Every row comes from one small tree of marks. The marks that hang from a mark follow it in brackets, in the order of their numbers. Every link used is in the known rows. Which tree was each row made from?
(in the rows, 128 means zero)
Known rows
K751(K194(K182(K123))): [146 178 120  47 148 126 140  85 160 169 147 147 107 138 115 104  74]
K194(K182(K123 K464) K751 K822): [107 119 109 104  88 104  83 119 100 143 189 127 140 117 128 148 110]
K751(K194(K822)): [114 143 123  60 141  89 117  98 219 162 154 176 110 137 100 130  35]
K182(K194): [134 128 120 102 114 140 139  93 169 122  79 154  94 139 111 125  95]
K423(K123(K182(K464)) K194(K751 K822)): [ 77 125 109  89  98 135  96  96 105 135 123 138 177 136 105  93  96]
K423(K194(K751 K822)): [118  89  84  81 114 126 113  99 158 167 152 163 137 150 135 123  82]
K182(K123 K194(K822) K464): [109 171 148 106  85 133 111 119 113 148  94 113 124  93  55 108 110]
K751(K194(K182(K123) K822)): [130 175 115  56 144 106 125  98 168 183 188 160 119 128 106 121  57]
K751(K194): [131 149 125  51 144 108 132  84 211 149 112 163  97 149 111 113  52]
K822(K194(K182 K751)): [111  92  89 104 140 111 138 111 172 154 123 152  97 152 143 162 105]
K822(K194): [ 97 112 113  94 155 120 143  98 216 145  91 140  95 151 122 148  80]
K182(K194(K822) K464): [107 143 135 117  87 110 114 126 154 123  88 152 104  98  59 132 107]
K123(K182): [102 112 107  93 106 122 114  54 187 100 129 177 132 128 161 143  77]
K423(K194(K751)): [134  95  88  73 117 146 128  85 152 155 110 150 125 160 145 106  99]
K423(K123(K182) K194): [101 152 109  70 135 173 132  62 132 127 100 131 161 155 128  73  88]
K194(K182 K751 K822): [114  82  85 109 109  93  94 109 152 132 211 172 126 145 165 175  86]
K423(K194(K182(K123 K464) K751 K822)): [126 134  90  82 101 139 116 112  94 181 165 137 144 119 112 109 122]
K123(K182(K194(K751 K822) K464)): [ 93 108 113 124  57  96 101 102 138 115 107 190 132  90  97 148 108]
K423(K123): [ 97 137 140  83 148 150 108  77 164  87 103  94 133 181 143 103  67]
K507(K464): [ 97 134 146  88 114 119  97  88 189 122  73 159 127 149 137 153  87]

Which tree is each row?
[112 164 101  77 154 162 131  97 122 149 163 124 150 160 118  89  89]  K423(K123 K194(K182 K822))
[122 186 128  61 129  99 119 112 154 174 168 150 116 109  78 115  76]  K751(K194(K182(K123 K464) K822))
[102  92  99 118  76 104 108  88 156 124 132 201 134 114 130 157  87]  K123(K182(K194(K751 K822)))
[128 125 115  94  92 128 101 102  91 126 140 111 125 131 141 125 131]  K194(K182(K123 K464) K751)
[127 157 108  63 146  91 126 103 194 166 185 184 105 132 108 136  55]  K751(K194(K182 K822))
[117  89 108 116  93 109 108 115 156 137 122 170 113 137 114 151  84]  K182(K194(K751 K822))
[121 149 129  99 109 143 122 100 135 161 126 129 127 122  97 119  82]  K182(K123 K194(K822))
[127 133  94  74 139 170 130  91  94 139 124 114 145 180 142  81 112]  K423(K123 K194(K182 K751))
[117 102  95  99 107 111  91 104 118 153 216 140 143 140 163 156  88]  K194(K182(K123) K751 K822)
[ 77 132 135 114  90 123  94  99 117  94  92 133 152 130  97 114  95]  K423(K123(K182(K194(K751 K822) K464)))
[ 97 149 115  73 151 160 119  92 145 145 133 114 155 166 111  82  69]  K423(K123 K194(K822))
[107 110 127 124  70  98  99 135 134 126  91 156 110 108  72 141 113]  K182(K194(K751 K822) K464)
[127 169 127  86 114 143 120  91 116 122 135 108 117 117 122 115 124]  K194(K182(K123 K464))
[133 139  79  79 137 141 139  95 154 168 180 170 126 132 127 122  96]  K423(K194(K182 K822))
[111 126  91  83 136 151 115 105 101 152 166 126 156 169 131  99  96]  K423(K123 K194(K182 K751 K822))
[136 109  99  88 111 136 108  86 109 135 164 123 127 155 174 134 109]  K194(K182(K123) K751)
[114 118 109  70 136 167 119  87 119 135  95 104 149 186 135  74  93]  K423(K123 K194(K751))
[ 93 137 120 118  73 105 112  96 153 113 104 186 127  82  85 142 103]  K123(K182(K194(K822) K464))
[106 122 109 101 123 119 131 119 133 161 106 117 108 131 114 141 126]  K822(K194(K182(K123 K464) K751))
[117 146 107  90 130 126 109  94 142 148 213 135 135 128 146 145  80]  K194(K182(K123) K822)
[126 140 143 103  70 141 110 114  86 138  54 103 119 113  78 100 134]  K182(K123 K194(K751) K464)
[126 175 152  97  88 152 126 105 105 135  52 100 112 104  66  91 127]  K182(K123 K194 K464)
[105  99 101 113  90  85  85 124 134 122 186 160 125 121 130 167 107]  K194(K182(K464) K751 K822)
[108 134 139 112  68 121  96 128  92 151  96 116 130 103  68 117 116]  K182(K123 K194(K751 K822) K464)
